Each row was made from one path, in order. Every step used is in the known rows, and no mark comes twice. Write each row's path.
Known rows
E, B, Q, K: [  4 -15 -20 -24 -10   2  -9 -13   6 -26  18   0 -13 -12 -68  10   3   3
  -4 -11  16  -8]
L, E, B, W: [  1  -7 -25 -20  -4  15  -1  -7  14  -7  26  19 -17   6 -10  -8   6  15
 -30  -6   7  -3]
B, W: [ -9   7 -14   5  -2  36  -7  -5   0  13   7  12  16   0  24   4  13  14
   1   1   1  -6]
W, K, Q, L, E, V: [ 13   4 -24 -30   2 -43  10 -21  -6 -11  -1  19   4  -7   4  42  -6  -6
  -6  -4   4   8]
B, W, K: [  2   1 -21  -8   4  17   0 -13  -1  16  10   2  15   3  20  16   5  15
   0   3   1  -9]
B, Q, K, W: [  7   2 -14 -11  -7  -6  -5 -20  -3 -18 -15 -10   0 -39 -39  13   3   0
  -5  -4  14  -8]
K, Q, L, E, V: [ -1  16 -18 -18  -4 -25   2 -16  -6 -20 -10  37   6 -10   7  30   3  -5
  -7  -9   9  14]
Q, K, B: [ -2   0   2  -9  -7  17   1  12  10   2 -14  -9  -7   0  -3   1   6 -21
  -8  -2  -3  -5]
B, Q, K: [  7  -5 -13 -18  -6  -1  -5  -9  -1 -19  -3  -9   8 -18 -41  13   2   0
   3  -2  15  -5]
W, K, B, E, L: [  9 -24  -3 -25   0   4  16   1   9  -6  21  11 -15  11  -8  33 -10  -5
 -24  -4 -20  -6]
E, V: [  1  -7 -20   5   2  -6  -1  12  -7   8  21  16  10 -15  12  19   4 -15
   1  10 -17   7]
W, K: [ 14  -7  -8 -17   6 -23   9 -10  -1   5   4 -11  -2   3   0  16 -10   0
  -1   2  -2  -3]
K, Q, B, W: [-12  30 -23 -19  -4  24  -5  -2   3 -11 -13  27  -1  -8   5  21  -2   2
  -1  -5   2   1]
L, E, V: [  7  -8 -24 -11   2 -13   7  12   2   1  22  19  -4  -8  12   5  -1  -9
 -24   9 -11  11]
E, B: [ -1 -11  -9 -10  -5   2  -5  -6   7 -10  23   7 -18   3 -36   0   1   3
  -7  -9   2  -5]
E, B, Q: [  4 -15 -20 -20  -9  -2   1  -8   4 -30  24   9 -13  -9 -71  16  -5   8
  -6 -10   7  -7]
Q, K: [  1   0   1  -7  -2   5 -15  -8   5   8  -8 -15   1  -6   2  -7  13  -8
   4  -1  11  -2]
Q, B, E: [-13  -3  -4 -18   0  34  -5   3  15 -17   6  20 -23  -4 -24   5 -21  -4
 -24   0  -5  -1]
B, Q, L: [ -1  -6  -8 -13  -8  -1   9 -19 -12 -37 -12  17  11 -16 -48  30 -10   5
   7  -8  14  -2]
Q, K, W: [  1   8  -1   1  -3  -2 -15 -23   3   9 -23 -15  -9 -31   4  -7  13  -7
  -7  -5  10  -6]
E, B, W, K, Q, L: [ -2   0 -27 -22  -7   7  -6 -31   2 -10  15  23  -3   2 -20  30   6  14
  -2 -16  12  -8]
B, W, K, Q: [  4  16 -26 -15   2   4  -3 -17  -2  10   5   9  17  -1  23  27   9  16
   2  -3   6  -6]
K, B: [ -3   0   2  -3  -6  15  20  25   6  -8  -7   6  -9   7  -7  10  -8 -15
 -13  -2 -20  -4]

Write each row's path
[ 11 -11 -12 -27  -4 -11  31  -2  -4 -25  -9   5  -2  -2 -38  44 -22  -9
  -7  -4  -7  -8] : W, K, B, Q, L
[  8 -10 -28 -28  -1   3   4 -12  14  -3  28  13 -18   7 -12   0   1  15
 -31  -5   5  -4] : L, E, B, W, K
[ -8   5 -23 -21   1  41   5  -1   4   1  -4  13  -8  -5   1  17 -17  -1
  -6   5  -9  -8] : Q, B, W, K
[  6  -2 -15 -40   2  -8   1 -16   5 -15   9  21 -16  -3 -10  38 -13   0
 -13  -6  -5   1] : W, K, Q, B, E, L
[-15 -16  -3 -22  -3  44  -6  -1  12 -19  16  34 -27  -3 -15  15 -14  -4
 -22  -3 -13   0] : Q, B, E, L
[ 14 -12 -16 -35  -3 -15  35   0  -1 -28  -6   7  -9   1 -36  38 -23  -8
 -20  -4  -6  -5] : W, K, B, Q, L, E
[ 15  10 -14 -25   5 -39   5 -15  -2  -2  -3  -3   1   0   0  27  -5   2
   1  -4   3   1] : W, K, Q
[ -5 -25   6 -11  -2  22 -14 -14   9  -7  35  27  -8   3   1  13   9  12
 -19  -6  -3   1] : B, E, L
[  0 -10 -20 -18 -11   8  31  17  -4 -36  -3  31  -2 -11 -38  40 -15 -18
 -20  -2 -14   1] : K, B, Q, L, E, V
[ -2 -10 -17 -25  -6   5   7 -32   2 -17   4  26  -9   5 -14  18  -4   9
 -18 -13  14  -2] : Q, L, E, B, W, K
[ 10 -14 -24 -30  -6 -10   8  -5  11 -30  24  13 -23  -3 -53   0  -7  10
 -30  -7   8  -1] : L, E, B, Q
[ 10 -13  -5 -23   2  -4  17   5  11  -6  12   2 -11  10 -15  25 -16  -6
 -25  -2 -14  -7] : W, K, B, E
[  3 -11 -23 -20  -7  -9  14 -12 -10 -35   1  29   9 -20 -40  34 -10  -1
  -8  -2   8   5] : B, Q, L, E, V
[ -7   4  -8  -6  -8  40  -4   9  10  10  -9  -3   3   0  12   3  14 -11
  -6  -1  -2  -9] : Q, K, B, W
[  2  -4 -10 -14  -9  11  25  24   1 -28  -4   8  -4  -5 -41  25 -13 -10
 -13  -2 -13  -6] : K, B, Q
[  2   1 -30 -22  -4   5  -8 -20   7  -3  25  13  -5   2 -17  21   9  16
  -5 -12   7  -9] : E, B, W, K, Q
[ -7 -21   5 -12  -8  33   9  14  13 -15  21  28 -16  10  -6  22  -1  -6
 -29  -7 -22  -4] : K, B, E, L
[ 16 -10 -16 -27  -1 -13  29   9   0 -18  -1  -4  -5  -1 -36  37 -20  -8
 -11   0 -13  -9] : W, K, B, Q
[-18  10 -19 -11  -3  55   0   5   5  -3  -7  20  -8  -6   4   7 -10  -1
  -5   4  -8  -6] : Q, B, W
[ -8  19 -12 -26  -2   6  -8  -4  11 -24  -3  26 -14  -5 -17  19 -10  -1
 -16  -8   4   5] : K, Q, B, E
